What can hang from each mark
A: Z
D: E
V: B
F: C L Z
J: M
B: W
Z: F M W
G: E
W: B E
M: Z
E: D G

Each row was made from one small tree. The marks that hang from a mark follow it in brackets, in alphabetical order. Every link used is in the known rows. Write each row's tree.
Known rows
Z(F M): [  2  -4   0  -6  10 -11   6   8   9   7   7 -22  -9   5  10  12   5  -9
  -7  -5   1  -1  -1  11   3]
Z(F M W(B)): [ -5  -2  -2  -4   6 -16  11   2  24  11   8 -30 -17   7  38  15  -4 -20
 -10 -10   9  -6   4   2  12]
A(Z(F(C) M)): [ -1   1  -6 -13  12  -5  13   5  11  11   0 -14 -14  15  23   5  12   0
 -14  -9  13  -7   7  11  -5]
F(C L): [ 14   9   2  -1   1  12  -6  -5 -15   4  -5   6  -5  12   5  18   2  24
   1   2  -1   2  12  -3  -4]
A(Z(F(L) M W(E(D)))): [ 11  -2   8   6  17 -17  11 -10   7  -3  -4  -8 -10  18  33  23   0  -3
 -12 -17  27   2   7  -2   0]
F(C Z(M)): [ -1   7  12  -5   3   0   2 -14  -9  10   4   6 -10  13  11  -1  16  -7
   9   1  -1  -6  -1   7   7]
G(E(D)): [  5   4  20  -5  14 -13   8 -24  -1 -14  -5  13   5  -9 -30   5   5   6
   7  -8  21   3   3  -9  -4]
M(Z(F W)): [ -6  -2  -4  -3  -9  -6  -2  -2  17  13 -17 -26 -12  12  31   5  -7 -14
  -5  -6  -7  -8  11  -1  -2]
F(C Z): [ -2   2  12  -3  -7   8  -1 -20  -7  11   1  18  -2  10   5  -3  12   2
   9   6  -9 -10   2   0   2]
Z(F(L) W(B)): [  7  -2  -1   2  -3   0   1   1  15   8   5 -20  -9   8  42  25 -10  -2
  -6  -2   7  -4  14  -9   8]
B(W): [-2 -1 -1 -2  0 -5 15  2 20  0  0 -5  2 -2 13  3 -8 -6  9 -1 -5 -1  2  0
  4]
M(Z): [ -4   3  -6  -2  -5   1  -6 -12   2  -1 -12 -11  -8   7  13  -6   2  -4
   4  -3  -5  -4   4  -1   2]
V(B(W)): [  4  -3  -1  -7  -1  -6  19  -3  30 -13   0  -1   3  -2  19   7 -13 -16
  22   4  -8   1   5  -3   8]
M(Z(F W(B E(D)))): [-12  -9   3   5  -1 -18   3 -51  26   4  -8 -10 -14  12  30  20   0   1
  -5 -16  -3 -17   3 -13  12]
A(Z(F(C L) M W(B))): [  7   7  -7  -7   9  -2  12   3  14  12   2 -25 -21  21  62  20   1  -1
 -13 -11  25  -5  19  -2   5]
J(M(Z(F))): [ -8  -1  -9  -9  -3 -10  -6  -9   9   8 -14 -32 -19   9   4  17   6  -3
   3  -6 -10 -10  -4   3   6]
F(L Z(M)): [ 13   6  12   3   2   3  -6   3 -15  -5  10  -4  -6  10  24   4   9 -13
  13   4   9   3   2   3  10]
B(W(E(D))): [ -3  -6   9   7   9 -16  16 -36  18  -8  -1  14   4   0  -4  17  -2   9
   9  -9  -6  -3  -5  -6   6]
D(E): [ -2  -2   8   3  13   1  -1  -6   3 -11  -5   7  -1  -4  -4   0   5  -1
   2   0   2   8  -4   1   5]
M(Z(F(L))): [ 10  -2  -4  -3  -5   6 -11  -3   2   3  -9 -23  -9  11  26  16   0   5
   0   0  -6  -4  13  -1  -1]
J(M(Z)): [ -8   8 -10  -5  -3  -7  -8 -12  -2  -1 -18 -22 -17   8   1   7   5  -3
  10  -6  -5  -4  -5   0   8]
W(B E): [-11 -10  -2   5   3  -5   2 -33  12   0  12   2  -6   2  15  11   1   5
  -4  -3  -3  -6  -6  -9  11]
A(Z(F)): [ -2  -9  -6  -7   1  -2   9  10  16   4   2 -10  -1   3  21  -4   3  -4
 -12  -3  11  -6   5   3  -7]
W(B E(G)): [-13  -7   1   2  11 -12   6 -43  11   2   1   8  -9   1   5  10   2   2
  -4  -5   9  -1 -11 -16   1]
E(G): [ -3   2   3  -3   9  -7   4 -11  -2   2 -10   6  -3   0 -10   0   1  -2
   0  -2  12   6  -5  -6 -10]

Which tree is each row?
[  4  10  20   4  12  -8   2 -34 -16  14 -12  14 -16  26  25  20   6  -9
   8  -3  13   6   0  -8  -4] => F(C L Z(M W(E(G))))
[  6   3  16  11   2  -6  -4 -12 -10   4   4   0 -10  19  39  13   0 -21
   9  -1   5   4   1  -2   9] => F(L Z(M W(E)))
[  7  -4   6   3   1   0  -1 -18   1  20  -8  -1  -9  21  24  38  -6  16
 -10  -1 -10  -2  13  -5  -6] => Z(F(C L) W(E))
[  6  14  11   1  -1   3   1 -15  -5   9   7  -5 -18  20  50  14   5  -8
   9  -2  10  -5  11  -6  17] => F(C L Z(M W(B)))
[ -5  -3  13   4  17 -22  20 -45  17  -5 -12  20   2  -1 -14  16  -1   5
   9 -11   7   3 -10 -12  -3] => B(W(E(D G)))
[  9   1   6   1  11  -8   2 -11  -1  18  -5 -12 -17  25  29  40  -2   6
 -11  -7  -3   2  10   3  -2] => Z(F(C L) M W(E))
[ -8  -5  12   2  23 -33  16 -45  21   6  -3  -4 -17   9  13  27   3  -7
 -10 -20  22  -3  -8 -11   6] => Z(F M W(B E(D G)))
[ -4  -9   4  -4  11 -17  23 -34  30  -9  -9  12  -1   2   8  14 -12 -15
  19   1  -2   6  -6 -12  -2] => V(B(W(E(G))))
[ 14   9   4  -4   8  -3   3   8  -2  16  -6 -20 -16  22  30  31  -2   3
  -8  -6   5   2  17   6  -2] => Z(F(C L) M W)
[ 10   6  14   8 -11   7  -6   2  -9   3  -2   5   0  10  32   4  -5 -15
  13   5   5   1   9  -7   4] => F(L Z(W))
[ -1  -5  -6  -9  12 -10  13  16  15   4   5 -22  -9   7  27  -3   7 -14
 -13  -8  17  -3   2  10  -2] => A(Z(F M))
[ -5  -8   4   2  10 -20   8  -7  13  14   0 -18 -13  14  24  21  -4 -16
 -12  -9  -2  -1  -2   6   2] => Z(F M W(E))
[ 13   4   4  -2  -3   5   0   3   0  18 -11  -8  -8  17  23  30  -6  13
  -6  -1  -3  -1  19  -2  -7] => Z(F(C L) W)
[  1   5  13   6   3  -2   1 -37  -4  11   8   4 -19  23  49  23   5  -5
   7  -3   4  -5   5  -8  17] => F(C L Z(M W(B E)))
[ -7   9  10  -2  -2  -5   8 -21   5  14   6  -3 -18  16  41   2   7 -18
   7  -5   7 -11   4  -3  17] => F(C Z(M W(B)))
[  0   5   3  -8   7 -11   9   3   8  21  -7 -18 -17  17  21  19   0  -5
 -10  -9   0  -3   9   9  -2] => Z(F(C) M W)
[-21  -2  -9  -6  -2 -16   0 -48  20  22 -17 -27 -32  23  31  36   2   5
  -3 -13 -15 -18   0  -8  12] => J(M(Z(F(C) W(B E))))
[ -1   3  13  10  16 -23   8 -26   0  -3  -6   5  -9  10   5  15   0  -7
  -2 -17  11   3  -4  -2   7] => Z(M W(E(D)))
[-17   1  -4   0  20 -23  20 -26  19   4  -5  -9 -20  12  42  -1  -1 -24
 -11 -16  35   3  -5 -12   1] => A(Z(M W(B E(G))))
[  6   7  17   7   3  -1  -2 -23 -15  12  -1   8 -14  26  34  20   4  -7
   7  -1   0   0   6  -2   6] => F(C L Z(M W(E)))
